In the rows, 128 means zero.
Known rows, with every way that one mark hangs from another
K_416[K_62[K_165[K_940]]]: [128  75 131 138 174 172 159 192 133 137 169 115 123 151 133 110 152 147
 114  56  79 142 163  53  83 169]
K_416[K_62]: [155 111 161 164 197 112 158 138 125 154 148 134 103 153 122 102 161 180
 108  80  99 109 175  98 140 142]
K_899[K_746[K_241[K_41]] K_937]: [106 119 121 136  88 151 115 126 133  95 132 124 149 124  72  77  58 105
 159 154 126 158 104 152 154 157]
K_746[K_241[K_41] K_899]: [112 121 127 110 148 149 121 143 126 115 105 121 146 128 104 146 112 136
 183  90 148 138 138 171 155 178]
K_332[K_41[K_241 K_899[K_746 K_937]]]: [117 123  89 145  94 117 142 102 123  87 145 149 143 110  94 167  64 167
 152 252 134 124  99 151 178 110]
K_241[K_41 K_746 K_937]: [ 83 183 138 122 139 120 124 120 120 128 112 103 156 123 139  62 161  69
 115 134 114 127 149 120 102 173]
K_332[K_41[K_241]]: [134 139 132 132 179 111 139 137 101 175 134 146 118 125 155 110 110 133
 135 124 139 118 137 147 141 128]
K_365[K_56 K_332]: [170 137 175 137 119  97 122 119 134 176  93 104  95 135 148  97 158 142
 124 119 112 100 116 111  89 117]
K_56[K_365[K_332[K_41]]]: [138 118 131 125 146 109 135 112 137 137 121 124  73  71 137 158 159  74
 162  87 147 107 137 113 146 126]
K_899[K_937]: [138 125 129 171 124 113 152 121 137 131 126 154 116 163 101  71 120 101
 123 106 119 118 166 157 111 126]
K_940[K_365[K_56 K_332[K_41[K_241]]]]: [144 136 148  91 112 112  81 136  97 186 124  78  95 112 168 166  83 178
 121 147 157 115  67 134 139  82]
K_416[K_62[K_165]]: [140  98 147 140 199 123 178 190 144 160 162 105  91 149 121 100 163 149
 111  82  97 104 168  90 109 173]
K_241[K_41 K_746]: [122 144 151 128 147 129 126 132 133 147 105 133 148 115 138  59 175  80
 126  80 115 126 135 124 125 168]
K_940[K_365[K_56]]: [148 131 160 122 127 120 121 162 116 153 123 113  91 163 136 114 115 149
  82  68 137 122  92 155 127 102]
K_165[K_940[K_365]]: [138  90 131 141 124 181 122 152 116 118 150 163 131 161 142 103 110 111
  86   5 125 179 124 124 104  92]
K_41[K_241]: [153 143 150 165 169 106 147 121 106 178 122 158  99 149 151  52 120 119
 118 104 131 118 151 147 118 136]
K_62[K_165[K_940[K_365]]]: [123  80 117 116 125 194 140 202 137 123 168 132 121 158 142 100 113  78
  88   5 123 174 117 116  78 119]
K_62[K_165[K_940]]: [130  91 127 136 145 175 159 189 145 137 145 142 134 152 142  76 146  74
 119  39  99 156 144  96  55 153]
K_746[K_899]: [142 112 133 152 168 133 171 127 145 121 110 156 109 166 116 154 162 135
 146  79 116 116 165 164 129 130]
K_416[K_62[K_165[K_940[K_365]]]]: [124  64 123 121 157 189 138 204 126 125 190 106 111 156 132 136 119 154
  85  24 100 164 135  71 106 134]
K_332[K_41]: [135 121 136 124 178 121 154 157 133 151 132 148 131 128 135 128 149 119
 129  76 131 123 144 139 137 123]
K_365[K_56]: [152 143 170 142 148 104 140 147 123 166 102 126 102 158 137  91 148 145
 112  98 111 103 117 138 108 136]
K_165[K_940[K_365[K_56 K_332[K_41]]]]: [134  95 137  87  88 168  77 155 115 138 131  91 133 120 161 192 110 164
 114  80 128 160  71  93 109  75]
K_165[K_940]: [144 101 141 162 144 163 140 136 121 130 132 171 140 157 145  75 144 102
 112  37 101 159 153 105  85 126]
K_241[K_41[K_899[K_746]] K_937]: [ 95 149 118 143 101 111 162 126 124  76 139 107 151  97 102  89 108 127
 118 206 116 141 101 124 143 149]
K_332[K_41[K_241[K_746] K_899]]: [125 157 114 107 145 110 108  96 123 128 115 163 163 107 150 171 159 147
 135 186 146 108 127 138 168 134]
K_165[K_940[K_365[K_332]]]: [156  84 137 134  98 174 103 124 129 129 145 141 124 140 153 106 125 109
  94  26 126 178 121  99  89  75]
K_940[K_365]: [149 115 143 136 149 131 141 151 128 142 146 150 100 158 131  91 122 113
  79  30 145 140 128 160 135  93]
K_332[K_41[K_241[K_937]]]: [ 97 178 119 126 172 100 137 125  86 156 143 112 129 132 154 115 100 123
 126 174 134 121 157 143 121 136]

Rows
[112 129 108 145 118 151 135  84 164  81  91 156 140 172  92 180 170 109
 153 141 106 109 177 164 124 137] | K_241[K_746[K_899[K_937]]]
[140  72 124 109  99 185 120 179 150 137 158 111 114 133 151 105 126  76
  97  28 123 176 113  87  61 100] | K_62[K_165[K_940[K_365[K_332]]]]
[140 169 153  93 124 111  74  91 117 187  85  92 131 105 176 166 158 148
 145 194 119  95  99 101 119 129] | K_365[K_56 K_332[K_41[K_241[K_746]]]]
[125 119 122 148 102 151 121 104 148  95 132 155 139 166  70 111  82 106
 141 146 126 151 130 152 141 132] | K_899[K_746[K_241] K_937]
[116 103  89 138  91 125 156 120 154  62 144 154 154 116  75 181 104 150
 138 212 121 129 106 144 173 102] | K_332[K_41[K_899[K_746 K_937]]]
[ 89 197 100 101 138 103 101  84 107 113 124 130 174 114 150 177 149 138
 121 239 148 112 146 132 143 138] | K_332[K_41[K_241[K_746 K_937] K_899]]
[150 148 158 109 135  93 103 121 105 196 103  88 107 107 168 141 117 171
 148 181 130  96  95 118 117 117] | K_365[K_56 K_332[K_41[K_241]]]
[ 70 169 118 117 137 139 137 107 131  91  97  94 162 132 124 149 169 102
 151 153 107 121 160 142 120 177] | K_241[K_41 K_746[K_899] K_937]
[121 119 145 124 130 151 122 142 129 121 129 125 145 116 101  76  90 106
 148 109 128 163  95 133 155 166] | K_899[K_746[K_241[K_41]]]
[120 142  93 139 110  96 128 114 106 115 137 151 147 114 111 147  82 170
 145 217 155 108 133 165 166 121] | K_332[K_41[K_241 K_899[K_937]]]
[132 164 108 152  91 105 109  69 127 110 111 172 152 139 115 113 130 132
 128 213 138 105 151 151 142 137] | K_41[K_241[K_746] K_899[K_937]]
[131 122 102 144  73 137 115  91 151  60 132 165 158 147  59 147  85 140
 141 195 143 146 118 156 165 125] | K_41[K_899[K_746[K_241] K_937]]
[131  97  95 132  65 121 136  96 166  77 134 132 151  93  84 188 116 150
 152 231 121 129 105 119 156  83] | K_365[K_332[K_41[K_899[K_746 K_937]]]]
[125 156 128 108 137 112  97  64 122 151 103 128  88  67 163 167 163  62
 167 143 147 104 135 101 148 144] | K_56[K_365[K_332[K_41[K_241[K_746]]]]]
[144 102 130  99 135 132 114 143 138 151 144 115 113 112 144 157 130 123
 110  68 153 140 113 135 139  66] | K_940[K_365[K_332[K_41]]]
[105 201 136 139 153 113 118  77 104 150 115 129 134 158 159  79 150  84
 104 170 121 116 169 128  97 153] | K_41[K_241[K_746 K_937]]
[ 91 167 117 130 150 140 140  86 149  91  96 126 147 172 125 184 194 104
 134 147 105 115 185 145 106 145] | K_241[K_746[K_899] K_937]
[141 140 115 126 152  96 133 125 110 141 136 156 137 104 143 146 115 170
 135 172 157 110 126 153 167 126] | K_332[K_41[K_241 K_899]]
[ 89 176 136 113 139 122 107 137  98 131 130  95 154 128 120  67  96  96
 138 124 151 147 144 146 120 176] | K_746[K_241[K_41 K_937]]
[136 104 111 123  99 114 148  86 159  74 127 137  94  47 107 208 147 106
 162 170 141 120  93  98 181 113] | K_56[K_365[K_332[K_41[K_899[K_746]]]]]
[142 118 149  82 114 121  96 150 129 159 124  79 103 116 149 181 121 165
 111 105 146 122  76 129 134  77] | K_940[K_365[K_56 K_332[K_41]]]
[154 131 139  97 103  89 111 128 138 138 102 106 134  91 138 190 159 196
 139 184 140  96  89 117 138 107] | K_365[K_56 K_332[K_41[K_899]]]
[108 203 120 134 124  96 113  67 109 118 116 144 153 139 148 114 157 124
 104 221 140 110 156 133 120 145] | K_41[K_241[K_746 K_937] K_899]
[141 121 112 116 114  92 133  98 143 104 124 138  95  53 127 192 164 110
 161 135 162 101 126 114 169 121] | K_56[K_365[K_332[K_41[K_899]]]]
[141  59 128 115 130 184 120 179 136 137 180  84 109 135 142 143 132 154
  96  46 103 163 132  45  89 116] | K_416[K_62[K_165[K_940[K_365[K_332]]]]]
[122 129 112 153  82  98 144 138 126  98 130 137 149 106  89  71 102 137
 141 162 141 117 128 159 150 147] | K_241[K_41[K_899[K_937]]]
[133 104 113 127 132 125 163 134 153  88 138 157 150 106 106 180 137 153
 127 164 122 131  97 129 172 108] | K_332[K_41[K_899[K_746]]]
[ 98 124 103 123 108 150 111 130 127  87 108 120 152 138  71 150  78 138
 197 140 143 135 147 188 155 172] | K_746[K_241[K_41] K_899[K_937]]
[142 147 110 171  98  89 135  96 111 119 129 166 128 140 109  90  89 155
 132 199 150 107 148 168 141 128] | K_41[K_241 K_899[K_937]]
[149 130 158 103 130 102 117 140 132 174 102  90 115 111 149 157 153 159
 140 138 120 101 102 111 115 112] | K_365[K_56 K_332[K_41]]
[139  93 141  95  79 175 100 188 137 148 136  75 106 140 156 129 120 120
 100  62 117 154  74  84  53 107] | K_62[K_165[K_940[K_365[K_56 K_332]]]]
[115 168 119 162 115 100 155  85 110 100 140 135 129 133 123 106  94 145
 109 242 123 128 120 131 132 128] | K_41[K_241[K_937] K_899[K_746]]
